Each row comes from the steps of one path. Every step used is in the known rows, and no mark comes twice. Write the path behind each row, first mark first.
In the rows, zero is written as 128.
Known rows
zamev/sume/mibeb/kiru: [127 106 160 123 137 121 126 148 113 156 120 125 135 105  90 111 138 163
  93 103 144 129 100 103 156  85 122 132 149 148 152 131]
sivan/vibep/rebanod/sume/mibeb: [132  94 170  55 145 136  89 170 128 154 103 134 127 100 130 143 118 108
 107 105 175 127 133 144 232 122 126 130 123 150 189 106]
punu/sivan/vibep/rebanod: [122 123 129  80 145 140 127 171 134 167 132 133 125 159 137 153 111  79
 133  83 142 158 183 124 205 112 123 106 108 163 182 140]
vibep/sivan: [133 122 146  95 128 110 124  99 127 135 106 127 127 149 150 144 115 104
 104 106 143  80 141 128 153 117 132 123 100 133 158 117]
zamev/sume/mibeb: [141 110 166 130 130 147 125 145 128 130 108 127 135  90 115 107 126 134
 116 137 138 109 126 116 150 132 133 126 144 137 158 110]
vibep/rebanod/sume: [129 119 127  89 154 122 106 135 147 140  99 131 122 123 141 176 128  71
 150  96 137 115 120 146 197 107 121 139 125 136 192 139]
sume/rebanod: [116 117 122 114 137 152  89 130 128  84 130 132  91  94 149 132 123 101
 135 148 137 145 131 181 132 129 123 131 142 137 162 150]
punu/sivan/vibep/rebanod/sume/mibeb: [136  92 164  64 147 136 101 169 124 169 106 134 144 100 131 143 116  88
 109  92 184 139 155 142 252 124 129 128 116 147 207 110]
rebanod/vibep/sivan: [136 133 158  71 129 126 113 114 130 141  97 129 144 123 169 141 108  71
  67 125 117  82 143 130 147 100 130 126 104 131 160 144]
bube/rebanod: [113 141 164 138 147 117 120 138 146 108 143 133 107 132 119 129 139 122
  62 129 112 121 123 118  78 133 124 127 137 137 174 122]
sivan/bube/rebanod/vibep: [111 150 179  89 148 156 115 136 136 119 124 138 150 111 133 136 124 103
  42 149 102 132 140 127  95 124 123 129 152 141 195 146]
sivan/sume/mibeb: [127  81 187  91 119 165 111 140 103 121 122 125 139 121 102 114 113 139
  61 159 176 106 116 135 173 134 133 125 134 141 144  84]
vibep/rebanod/sume/mibeb: [140  96 169  76 140 141  92 156 130 144  99 129 117  91 136 146 128  86
 110 111 176 117 122 137 224 126 127 141 133 139 184 110]
sivan/kiru: [106 108 138 115 118 118 117 155 132 153 129 116 142 169 117 115 115 128
  84 109 174 168 108 120 129 154 125 130 125 149 129 117]
zamev/sume/rebanod/vibep/sivan/bube: [118 131 160  59 143 176 112  87 125 117  88 139 157 121 149 154  95 114
 112 121 139 104 161 161 160 115 126 125 141 150 228 143]
sivan/sume/mibeb/kiru: [117  87 175  89 128 139 114 140  93 144 133 123 144 134  81 117 129 168
  56 119 175 127  90 120 165  88 122 129 142 152 141 113]
vibep/rebanod/sume/sivan: [152 102 109  58 157 114 113 131 168 144 100 134 179 125 153 144 117 122
 187  81 138  96 152 150 181 128 126 123 121 128 212 141]
sivan/vibep: [114 128 124  86 138 128 126 152 125 150 132 138 147 140 119 122  98 175
 130 116 127 147 151 140 166 123 128 110 115 147 135 121]
punu/sivan: [132 116 124 130 133 125 148 125 122 159 135 127 160 138 129 128 127  92
 128 104 140 162 169 115 154 128 131 120 110 123 174 134]
zamev/sume: [133 143 120 151 141 130 144 119 149 126 112 129 146 121 117 127 123 140
 152 128  89 106 121 114 107 116 129 120 143 132 157 138]
mibeb/sume: [122 118 140 150 128 193 128 115 121 130 122 134 138 147 113 109 116 141
 144 120 153 121 131 135 116 104 132 134 133 126  92 124]
sivan/vibep/rebanod: [118 132 131  78 143 139 116 173 140 144 128 133 102 154 137 154 109 102
 133 100 134 131 159 131 182 110 121 112 119 167 152 134]
vibep/rebanod: [129 134 135 113 135 147 118 152 141 129 122 125  91 144 143 158 131  67
 132 113 134 120 141 119 157 114 122 127 131 153 146 140]
rebanod/vibep/sivan/sume: [123 105 168  57 128 157 121  96 116 123 106 126 169 158 132 147  90 100
  43 151 127  70 125 135 157  97 131 116 109 140 162 119]
zamev/sume/sivan/bube: [136 120 123  86 146 158 143  95 140 130 107 140 210 142 113 127 104 201
 191  96 142 110 173 140 135 151 129 112 154 137 214 122]
punu/sivan/kiru: [108  96 136 116 123 115 133 150 129 180 131 117 168 173 121 116 118 102
  86  90 183 192 135 112 155 154 129 122 111 146 166 122]
bube/sivan: [134 131 160  91 121 122 135 136 119 117 114 125 133 119 110 120 103  88
 182 116 157 110 138 149 145 117 124 128 120 134 167 142]
bube/sivan/kiru: [108 111 167  82 113 113 123 160 126 149 116 114 149 163  99 111  97 103
 132  98 196 147 116 139 144 146 122 129 119 155 161 126]
sume/rebanod/vibep: [121 131 135  93 138 163  89 139 133 103 116 130 114  69 168 128 117  65
  90 172 103 146 127 169 131 107 123 133 141 134 158 177]

Which path is each row?
[136 105 102  35 158 103 116 140 149 164 118 144 209 131 130 120  89 198
 176  90 134 125 164 162 192 129 129 107 111 135 196 125] -> rebanod/sume/sivan/vibep
[127 126 145  46 157 117 109 151 143 150  96 136 139 123 125 168  95  87
 177  78 151 114 138 160 225  94 119 128 112 153 215 145] -> bube/sivan/vibep/rebanod/sume
[122 140 167  70 153 156 112 133 145 128 124 140 175 111 139 125 116 122
  65 138 104 122 156 134  96 128 124 121 150 136 213 152] -> sume/sivan/bube/rebanod/vibep
[120 136 174  80 153 191 110 123 144 126 119 142 188 119 130 116 110 126
  72 128 118 118 158 137  88 119 126 125 152 137 195 149] -> mibeb/sume/sivan/bube/rebanod/vibep
[126 148 164  84 161 155 123 129 157 124 113 140 186 104 134 125 114 129
  78 134  83 109 155 126  87 123 125 118 158 139 229 158] -> zamev/sume/sivan/bube/rebanod/vibep
[126  90 161  93 141 108 107 141 105 165 115 129 137  96  99 127 142 157
  93  88 168 134  89 128 195  86 120 145 137 139 165 127] -> rebanod/sume/mibeb/kiru
[102  96 164  79 126 160  88 134 133 146 102 122 140 156 153 118  92  80
  50 116 179 136 119 154 144 120 127 132 113 155 157 134] -> mibeb/sume/rebanod/vibep/sivan/kiru
[124 122 124  60 158 120 104 150 150 152 106 138 137 131 136 173 108 105
 153  83 135 125 133 153 218 105 120 127 118 147 197 135] -> sivan/vibep/rebanod/sume
[125 100 207  61 149 132  93 122 125 133  99 138 146 104 121 144 119 126
  63 106 183 101 131 144 196 144 130 139 131 138 238  85] -> vibep/sivan/bube/rebanod/sume/mibeb
[120 117 121  87 143 122 141 149 122 175 141 137 172 147 120 124  98 147
 133  94 138 173 180 132 191 123 131 103 102 143 171 125] -> punu/sivan/vibep
[152 100 103  71 154 105 117 113 159 147 104 136 203 116 142 124 117 154
 183  93 135  97 143 155 160 137 130 126 121 112 201 135] -> rebanod/sume/sivan
[113 119 168  60 136 205 100  83 111 118  94 143 157 136 147 143  91 118
 109 117 173 113 164 171 164 111 128 132 134 148 194 135] -> mibeb/sume/rebanod/vibep/sivan/bube
[124 136 152  60 138 133 121 180 133 141 117 131 106 147 121 147  91  79
 169  89 152 120 167 140 196 103 119 112 115 174 178 144] -> bube/sivan/vibep/rebanod
[116  93 139  73 150  94 103 151 165 159 116 125 194 159 124 114 111 147
  99  82 170 137 114 137 133 162 125 126 129 141 213 119] -> bube/rebanod/sume/sivan/kiru
[129 125 153  65 135 136  91 112 130 116  96 130 115 102 183 144 105  52
  72 144 123  96 142 162 159  96 128 128 112 138 182 158] -> sume/rebanod/vibep/sivan
[124  89 123  66 144 109 101 156 164 169 107 121 183 169 134 130 105 124
 135  75 180 138 123 139 173 154 124 126 123 151 196 124] -> vibep/rebanod/sume/sivan/kiru
[126 115 157  75 137 169  91 104 128 116  94 133 124 112 176 133  98  63
  75 137 135  94 143 165 147  87 130 132 113 134 164 154] -> mibeb/sume/rebanod/vibep/sivan
[128 111 124  43 168  99 112 144 160 151 125 146 194 128 127 122  95 194
 145  87 121 119 160 159 168 133 127 106 114 140 221 127] -> bube/rebanod/sume/sivan/vibep
[115 145 178  91 150 160 124 129 132 137 129 138 167 113 135 136 122  82
  41 133 112 150 158 122 113 124 125 125 141 137 218 155] -> punu/sivan/bube/rebanod/vibep
[125  85 118  68 139 101 107 141 156 168 109 123 202 155 129 114 104 153
 124  83 178 143 116 143 153 161 127 127 121 137 192 119] -> rebanod/sume/sivan/kiru
[122 107 171  70 123 154 136 114 109 102 117 122 156 155  83 130  85 110
 135 142 162  85 122 153 155 106 125 121 123 142 169 118] -> bube/sivan/sume
[109  94 148  70 138 163  89  95 119  76 114 129 110 137 144 149  96  98
  90 155 153  98 123 187 157 114 127 121 126 150 190 124] -> vibep/sivan/sume/rebanod
[121 125 139 108 140 203  88 130 128 107 110 134 122  80 161 115 109  70
  96 166 119 142 131 173 122  89 126 137 145 131 134 174] -> mibeb/sume/rebanod/vibep
[135 107 128  45 155 156 114 108 142 140  96 142 196 146 128 157 105 163
 193  72 171 112 172 159 185 146 124 124 141 141 233 123] -> vibep/rebanod/sume/sivan/bube
